Each row was made from one walk, in order. Every step used is in the known rows, and no mark comes twice. Write each row's walk.
Known rows
kida > vimad > rigod: [ 0.56 -1.15 -0.73  2.42 -2.20  0.63 -1.32  1.10 -0.52  1.88 -1.37  1.99
  1.43  1.73  0.63  1.06  1.97 -0.55 -0.54 -0.01 -0.28]
dobala > vimad > nakel > kida > fere > rigod: [-0.20 -1.20 -0.72 -0.05 -1.74  0.57 -1.60  2.73  0.62 -2.37 -1.61  1.17
  1.26  0.06  1.51  1.48  0.12 -0.47  3.04  2.59 -0.54]
kida > rigod: [-0.36 -1.17 -0.80 -0.95 -1.46  0.49 -0.63  1.82  0.08 -0.81 -1.45  1.44
  1.28  0.04  0.74  0.48 -0.43 -0.41  0.97  0.91  0.29]
nakel > kida > rigod > fere > vimad: [-0.19 -3.03 -0.87  1.78 -2.21  1.09 -0.70  3.88 -1.02  0.66 -1.62  2.32
  1.25  0.76  1.15  0.73  1.36 -1.55  1.52  1.04 -0.76]
fere > vimad > rigod > kida: [ 0.39 -1.58 -1.37  5.10 -1.65  0.81 -0.67  4.07 -0.69  2.11 -1.06  1.63
  2.75  1.40  0.60  0.19  1.20 -1.00  0.26  2.11 -0.69]
vimad > rigod > fere > kida: [ 0.71 -1.72 -1.17  4.95 -2.21  0.48 -0.38  3.04 -0.27  0.40 -0.96  2.07
  1.19  2.09  0.07 -0.45  0.29 -1.35  0.13  1.46 -1.06]
fere > rigod > vimad > kida: [ 0.87 -2.07 -1.33  5.96 -3.10  0.80 -1.67  3.01  0.30 -1.62 -1.06  2.27
  1.71  2.04  1.07  1.40  1.79 -0.72  1.07  0.96 -0.70]
kida > fere > vimad > nakel: [ 0.25  0.64 -0.97  2.34 -0.69  1.33 -0.79  2.92 -0.90 -1.10 -1.71  0.06
  2.31 -2.48  0.99  1.71  2.76 -0.81  2.15  1.85 -0.02]
rigod > kida > fere > vimad: [ 0.21 -0.20 -1.00  6.21 -1.01  1.05 -0.89  3.60 -0.88 -0.41 -1.09  0.84
  2.20 -0.96  0.38  1.65  3.95 -1.21  0.62  2.11  0.11]
fere > rigod > kida: [ 0.54 -0.51 -1.03  4.55 -2.31  0.82 -1.59  2.70  0.51 -2.92 -0.33  2.01
  1.21  1.62  0.47  0.70  1.04  0.33  0.04  2.09 -0.48]
rigod > vimad: [ 1.27 -0.14 -0.54  4.88 -1.17  0.91 -1.11  1.77  0.16 -1.19 -1.23  1.26
  1.74 -0.29  1.17  1.38  0.65  0.26  0.42  0.11 -0.90]
rigod > vimad > nakel > kida > fere: [ 0.94 -0.23 -0.58  4.66 -1.49  0.90 -1.90  2.53 -0.29 -2.34 -1.93  0.74
  1.60 -1.89  1.68  2.64  3.46  0.00  2.04  1.83 -1.29]
rigod > vimad > nakel > kida: [ 1.14 -0.09 -0.61  3.66 -1.30  0.70 -1.85  2.82  0.18 -1.93 -1.75  0.99
  1.87 -0.71  2.10  1.99  1.17  1.21  1.24  1.64 -2.02]
dobala > vimad: [ 0.00 -0.57 -0.24 -0.71 -0.25  0.25 -0.58  1.74  1.10  0.23 -1.35  1.13
  1.77  1.11  1.33  0.41 -3.37  0.29  0.91  0.82 -0.49]
dobala > vimad > kida > rigod: [-1.14 -3.12 -1.11 -0.67 -1.43 -0.40 -0.49  3.76  0.90  1.25 -1.94  1.67
  2.12  2.19  1.34  0.56 -2.01 -1.02  1.53  1.60 -0.11]
kida > rigod > fere: [ 0.01 -2.15 -0.78  2.39 -1.86  1.04 -0.37  2.94 -0.24 -2.00 -1.32  1.76
  0.69 -0.07  0.36  0.32  0.16 -1.14  1.00  0.81 -0.52]
nakel > kida > fere > vimad: [ 0.02 -1.06 -0.40  0.41 -1.30  0.94 -1.36  1.87 -1.15  1.74 -1.67  1.60
  1.73  0.05  1.34  1.95  3.10 -1.48  1.62  1.21  0.30]
vimad > rigod > kida: [ 0.40 -1.47 -0.88  3.77 -1.75  0.19 -1.27  2.66  0.22  0.60 -1.00  1.85
  1.65  2.08  0.44  0.36  0.52 -0.32 -0.39  2.55 -0.83]
fere > kida > vimad: [ 0.45  1.18 -1.18  4.07 -1.44  0.20 -0.84  1.83 -0.20  0.66 -0.96  1.41
  1.84  0.82  0.60  0.96  1.97  0.48 -1.09 -0.25 -0.15]
kida > fere > rigod > vimad > nakel: [ 1.03 -0.26 -1.15  6.24 -2.54  1.61 -1.63  2.38 -0.34 -4.70 -1.19  0.86
  1.17 -2.08  0.54  2.15  4.04 -1.11  2.63  1.55 -0.15]
nakel > kida > vimad > rigod > fere: [ 0.58 -2.71 -0.43  3.20 -2.83  0.76 -1.69  1.99 -0.91  1.94 -1.53  2.88
  0.66  2.69  1.02  1.41  2.91 -1.04 -0.23  0.45 -1.25]
vimad > rigod > fere: [ 0.79 -2.37 -0.55  3.12 -2.02  0.90 -0.72  2.25 -0.23  0.15 -1.18  2.13
  0.87  1.97  0.40  0.04 -0.16 -1.21  0.37  1.35 -1.21]

Write each row's walk
[-0.29 -0.92 -1.30 -0.12 -1.42  0.84 -0.92  4.19 -0.63  0.07 -1.97  0.99
  2.54 -0.75  1.83  0.97  0.77  0.06  2.10  2.16 -0.87]  fere > vimad > nakel > kida > rigod
[-0.49 -1.88 -0.63 -0.31 -0.74 -0.38 -0.82  2.95  1.20  1.63 -1.75  1.53
  2.23  2.82  1.66  0.88 -2.60 -0.10  0.72  1.54 -0.64]  dobala > vimad > kida
[ 0.06 -1.65 -1.45  3.97 -1.72  1.49 -0.04  5.17 -0.78 -2.22 -1.63  0.92
  1.78 -1.58  0.75  0.33  0.89 -1.01  1.99  1.58 -1.12]  kida > rigod > fere > vimad > nakel
[ 0.55  1.08 -1.05  6.17 -1.16  0.56 -1.66  3.62  0.12 -2.41 -1.22  0.71
  1.91 -0.49  1.04  1.91  2.99  1.72 -0.98  1.96 -1.56]  rigod > kida > vimad > nakel
[-0.42 -2.37 -0.74  0.57 -1.34  0.42 -0.75  4.36  0.61 -1.92 -1.95  1.24
  1.27  0.11  1.65  0.70 -1.67 -0.18  2.43  2.38 -1.70]  dobala > vimad > nakel > kida > rigod > fere
[ 0.30 -0.54 -0.17  0.20 -1.70  0.45 -1.95  0.86 -0.36  1.48 -1.52  2.21
  1.15  1.77  1.66  2.02  2.21  0.57 -0.59 -0.05 -0.59]  nakel > kida > vimad
[ 1.32  0.68 -0.81  4.92 -0.94  0.92 -1.28  2.81  0.39 -3.04 -1.55  0.42
  2.08 -1.61  1.56  1.60  0.61  1.26  1.07  1.32 -1.79]  rigod > vimad > nakel
[ 0.21  0.05 -0.56  4.75 -1.00  0.59 -1.35  2.37 -0.18 -1.61 -1.04  1.00
  1.35 -0.57  0.34  1.83  3.18 -0.52  0.15  2.30  0.06]  rigod > kida > fere
[ 0.67  0.26 -1.47  6.76 -2.66  1.02 -1.95  3.59  0.17 -3.95 -0.68  1.47
  1.41  0.36  0.65  1.53  3.27  1.01 -0.11  1.99 -1.07]  fere > rigod > kida > vimad > nakel
[ 0.31  0.49 -0.37 -1.81 -0.77  0.24 -1.86  2.04  0.49 -1.39 -1.76  1.05
  1.60  0.32  2.17  1.44 -0.38  1.79  0.88  2.52 -1.64]  vimad > nakel > kida
[ 1.18 -0.83 -1.08  4.58 -2.80  1.16 -2.10  2.78  0.29 -3.63 -1.15  1.72
  1.37  0.19  1.58  1.58  1.79  0.52  1.90  1.69 -1.55]  fere > rigod > vimad > nakel > kida
[ 0.40 -1.51 -1.09  1.58 -1.54  0.95 -0.50  2.66 -0.70  2.75 -1.33  1.64
  2.54  1.37  0.86  0.02 -0.08 -1.21  0.87  1.05 -0.31]  fere > vimad > rigod
[-0.15 -0.47 -0.35 -1.86 -0.42  0.01 -1.30  2.74  1.13 -0.67 -1.85  0.90
  1.89  0.65  2.22  1.04 -2.71  1.22  1.70  2.35 -1.55]  dobala > vimad > nakel > kida
[-0.05 -2.19 -0.83  3.22 -1.30 -0.03 -0.73  3.31  0.86  1.09 -1.15  1.64
  1.98  2.30  0.71  0.00 -1.83 -0.66  0.55  2.37 -0.89]  dobala > vimad > rigod > kida
[ 0.05  0.27 -0.56 -0.64 -0.05  0.26 -0.74  2.78  1.28 -1.64 -1.65  0.35
  2.07 -0.25  1.71  0.63 -3.32  1.25  1.54  2.04 -1.30]  dobala > vimad > nakel
[-0.69 -2.48 -1.63  1.38 -1.80  0.43 -0.43  4.48 -0.59  2.23 -1.87  1.63
  2.84  1.32  1.22  0.70  0.91 -1.39  1.23  1.34  0.10]  fere > vimad > kida > rigod
[-0.02 -2.16 -0.54 -0.33 -1.17  0.12 -0.57  1.92  0.82  1.79 -1.42  1.62
  1.75  2.21  0.96 -0.12 -3.04 -0.86  1.22  1.34 -0.43]  dobala > vimad > rigod
[ 0.85 -1.96 -0.71  5.31 -2.56  1.11 -1.03  2.13 -0.81  0.78 -1.28  2.27
  0.87  1.63  0.30  0.92  2.53 -1.19 -0.52 -0.05 -1.02]  kida > vimad > rigod > fere
[-0.36 -0.23 -1.50  1.42 -1.63 -0.04 -0.26  2.68  0.06 -0.40 -1.12  1.34
  1.73  0.25  0.41 -0.08  0.09 -0.45  0.55  1.05  0.38]  fere > kida > rigod
[ 0.60  1.26 -0.75  2.05 -1.09  0.77 -1.49  1.98 -0.02 -1.59 -1.58  0.71
  1.68 -0.71  1.39  1.84  1.74  1.57 -0.19  0.63 -1.16]  kida > vimad > nakel
[-0.85 -3.86 -1.10  2.09 -1.74  0.03 -0.24  4.65  0.64  0.31 -1.86  1.88
  1.61  2.15  1.04  0.45 -1.58 -1.62  1.56  1.56 -0.71]  dobala > vimad > kida > rigod > fere
[ 0.76  0.00 -0.91  5.12 -1.26  0.63 -0.32  2.99  0.01 -1.41 -0.80  1.59
  1.15  0.89  0.40  0.15  0.14 -0.20 -0.26  0.88 -1.15]  rigod > fere > kida
[-0.21 -2.36 -0.80  4.06 -1.45  0.19 -0.80  3.10  0.34  0.78 -1.32  1.39
  1.71  1.14  0.29  0.69  0.44 -1.90  1.37  2.56 -0.10]  dobala > vimad > rigod > kida > fere
[ 0.28 -1.90 -0.43  0.61 -2.50  0.32 -1.96  1.04 -0.64  2.87 -1.60  2.67
  1.20  2.74  1.32  1.54  2.38 -0.44 -0.29  0.46 -0.61]  nakel > kida > vimad > rigod
[ 0.97 -0.99 -0.87  6.07 -2.71  1.60 -1.50  1.48 -0.51 -3.09 -0.93  1.52
  0.94 -1.05  0.24  1.93  4.04 -1.93  2.12  0.56  0.51]  kida > fere > rigod > vimad
[ 0.34 -0.57 -0.65  1.70 -2.28  1.25 -1.46  0.78 -0.30 -2.49 -0.89  1.61
  0.66 -0.13  0.21  1.46  2.68 -1.52  1.71  1.15  0.95]  kida > fere > rigod
[ 0.00 -2.30 -0.65  0.80 -2.07  0.85 -1.35  1.99 -1.34  3.01 -1.76  1.97
  1.74  0.92  1.06  1.48  3.29 -2.37  1.87  1.63  0.32]  nakel > kida > fere > vimad > rigod
